Each row was made from one small tree. The marks that hang from a mark follow it in brackets, in alphabetical order. Every link used is in the known rows. Write each row's tree.
Known rows:
zasir{kedu{kerop} pokitep}: [ 40   4  39   0  78  -8  30  53   9 -49   9  -2  -9  -9  17   1  56]
kerop{ziga{zotu{biba leru{zilaz} pokitep}}}: [-43  22 -30 -24 -47   6 -26 -19   1  46   0  13 -18 -19  17 -47  26]
zasir{kedu{kerop}}: [ 19  -7  16  -8  43   3  30  60  -5 -40  13  -3   6  -7  20  14  57]
ziga{kerop zotu{biba leru pokitep}}: [-56  26  -7 -18 -32 -14  16 -28  12  -3  16  13   6  10  38  15  -6]
zasir{kedu{kerop{ziga} zotu} pokitep}: [ 53  43  46  -1  27 -12  11  55   9 -39  10 -12 -18 -20  -3  -8  61]
kedu{kerop}: [ 19 -46  10 -13  33  18  34  41  -9 -18  14  -4  21  -2  24   8  70]
leru{zilaz zotu}: [  8 -83 -10 -21  46  28   2  28   6  53  -4  -3  19  -6  -2 -28  88]
ziga{kerop zotu{biba pokitep}}: [-44  30  -3 -22  -9 -20  13 -28  -9  -5  10   9   1  15  38  18   6]
zotu{biba leru}: [-43 -33 -17 -11   5  16  14   8  32   7  12   8  30   8  51 -15  41]
kerop{ziga{zotu{pokitep}}}: [-28  31  -4  -3   9  -1  13 -29 -19   8  -1  13  -1  -5  10 -47  30]
kerop{ziga{zotu{biba leru{zilaz}}}}: [-53  -9 -32 -24 -54  21 -33   1  22  39   3  13  -3 -17   3 -54  53]
sudu{kerop{ziga{zotu{leru pokitep}}}}: [-27  38  -9   6 -19  14 -17 -35  -9 -32  15  15 -10 -28  15 -20  29]
kerop{ziga}: [-19  -2  -4   0  37  16  37   6  -7   7   3   3  21  -8  17 -53  71]
ziga{kerop zotu{pokitep}}: [-24  23   9 -14  20 -20  35 -19 -20 -10   8  12   8   7  20   9  20]
kedu{zotu}: [  5 -31  10 -16  20  -2  13  34   7   1   8   1  38   3  32   4  65]
kerop{ziga{zotu{biba leru}}}: [-69   7 -21  -8 -49  20 -14 -20  34   9  10  14  11   0  12 -48  32]
sudu{kerop{ziga{zotu{biba leru pokitep}}}}: [-46  44 -20  -1 -48  14 -40 -47   1 -25  17  14 -15 -20  32 -13  17]

Write each row's tree:
[-46  -6   3 -11 -11  -2  32   1  21 -16  16  16  27   1   5   1  34] : ziga{kerop zotu{leru}}
[ -1 -51 -20 -29  23  16 -15  -1  -2  65  -5  -5  -1   2  28 -15  49] : leru{zilaz zotu{biba pokitep}}
[-39  33  -8   0 -15   4  15 -28   5   7   5  16   3 -10  10 -49  19] : kerop{ziga{zotu{leru pokitep}}}
[-37  11 -10   7 -25  28 -24 -17   9 -35  18  16   4 -28   1 -27  56] : sudu{kerop{ziga{zotu{leru}}}}
[-57   7 -16 -11 -26  15 -16 -21  11   9   5  12   8   6  13 -45  45] : kerop{ziga{zotu{biba}}}
[ 16 -55  -9 -21  51  15   9   9 -12  58  -7  -2   5  -7  12 -23  61] : leru{zilaz zotu{pokitep}}
[-30  24 -30 -17 -50  15 -59 -25 -10   7   9  12 -32 -38  23 -17  38] : sudu{kerop{ziga{zotu{biba leru{zilaz} pokitep}}}}
[ 47  27  28 -16  15 -21  13  55 -16 -35  12  -9  -3  -8  32  45  30] : zasir{kedu{kerop zotu{pokitep}}}
[-12   8 -19 -30 -69  15 -25   4  -5  26   8   2 -30 -26   8 -18  30] : kedu{kerop{ziga{zotu{biba leru{zilaz} pokitep}}}}
[ 12  64   9 -13 -55  -7  -2  35  10 -20  18 -12 -18 -16  31  20   8] : zasir{kedu{kerop{ziga} zotu{biba leru pokitep}}}
[-57  13 -21   0 -54  29 -48 -27  18 -29  20  14  -2 -18  17 -20  44] : sudu{kerop{ziga{zotu{biba leru}}}}
[-23  15 -18 -17 -22   5  -1  -8  -7  39  -3  15 -12 -27   1 -55  40] : kerop{ziga{zotu{leru{zilaz} pokitep}}}
[ 23  44  30  -5 -24  -6  -9  46  40 -34  17 -10 -19 -16  14  -1  35] : zasir{kedu{kerop{ziga} zotu{biba leru}} pokitep}
[ 30  20  14 -12 -37   5  25  26  -6  -5  17 -10   3 -20  19   4  35] : kedu{kerop{ziga} zotu{leru pokitep}}
[ 37  27  24 -14  -8 -16  16  57   6 -35  17  -6   1 -13  31  44  17] : zasir{kedu{kerop zotu{leru pokitep}}}
[-41  12 -18 -35 -35 -13  -5  -8   1  26   8  12  -9  -8  29  11  15] : ziga{kerop zotu{biba leru{zilaz} pokitep}}
[ 16  17  34   0  46 -22   9  46  45 -30   8   6  11  -7  25  -7  38] : zasir{kedu{zotu{leru}} pokitep}
[-28  27  -8 -14 -65  15  -5 -17   7  -4  16   4 -14  -8  17 -11  10] : kedu{kerop{ziga{zotu{biba leru pokitep}}}}
[ 35 -24   3 -28 -47  20  -2  66   2  21  13 -11   1 -37  -5  -7  82] : kedu{kerop{ziga} zotu{leru{zilaz}}}
[-48  36 -16 -11 -21   0  -8 -39  -8  15   2  11  -7   5  27 -40  18] : kerop{ziga{zotu{biba pokitep}}}
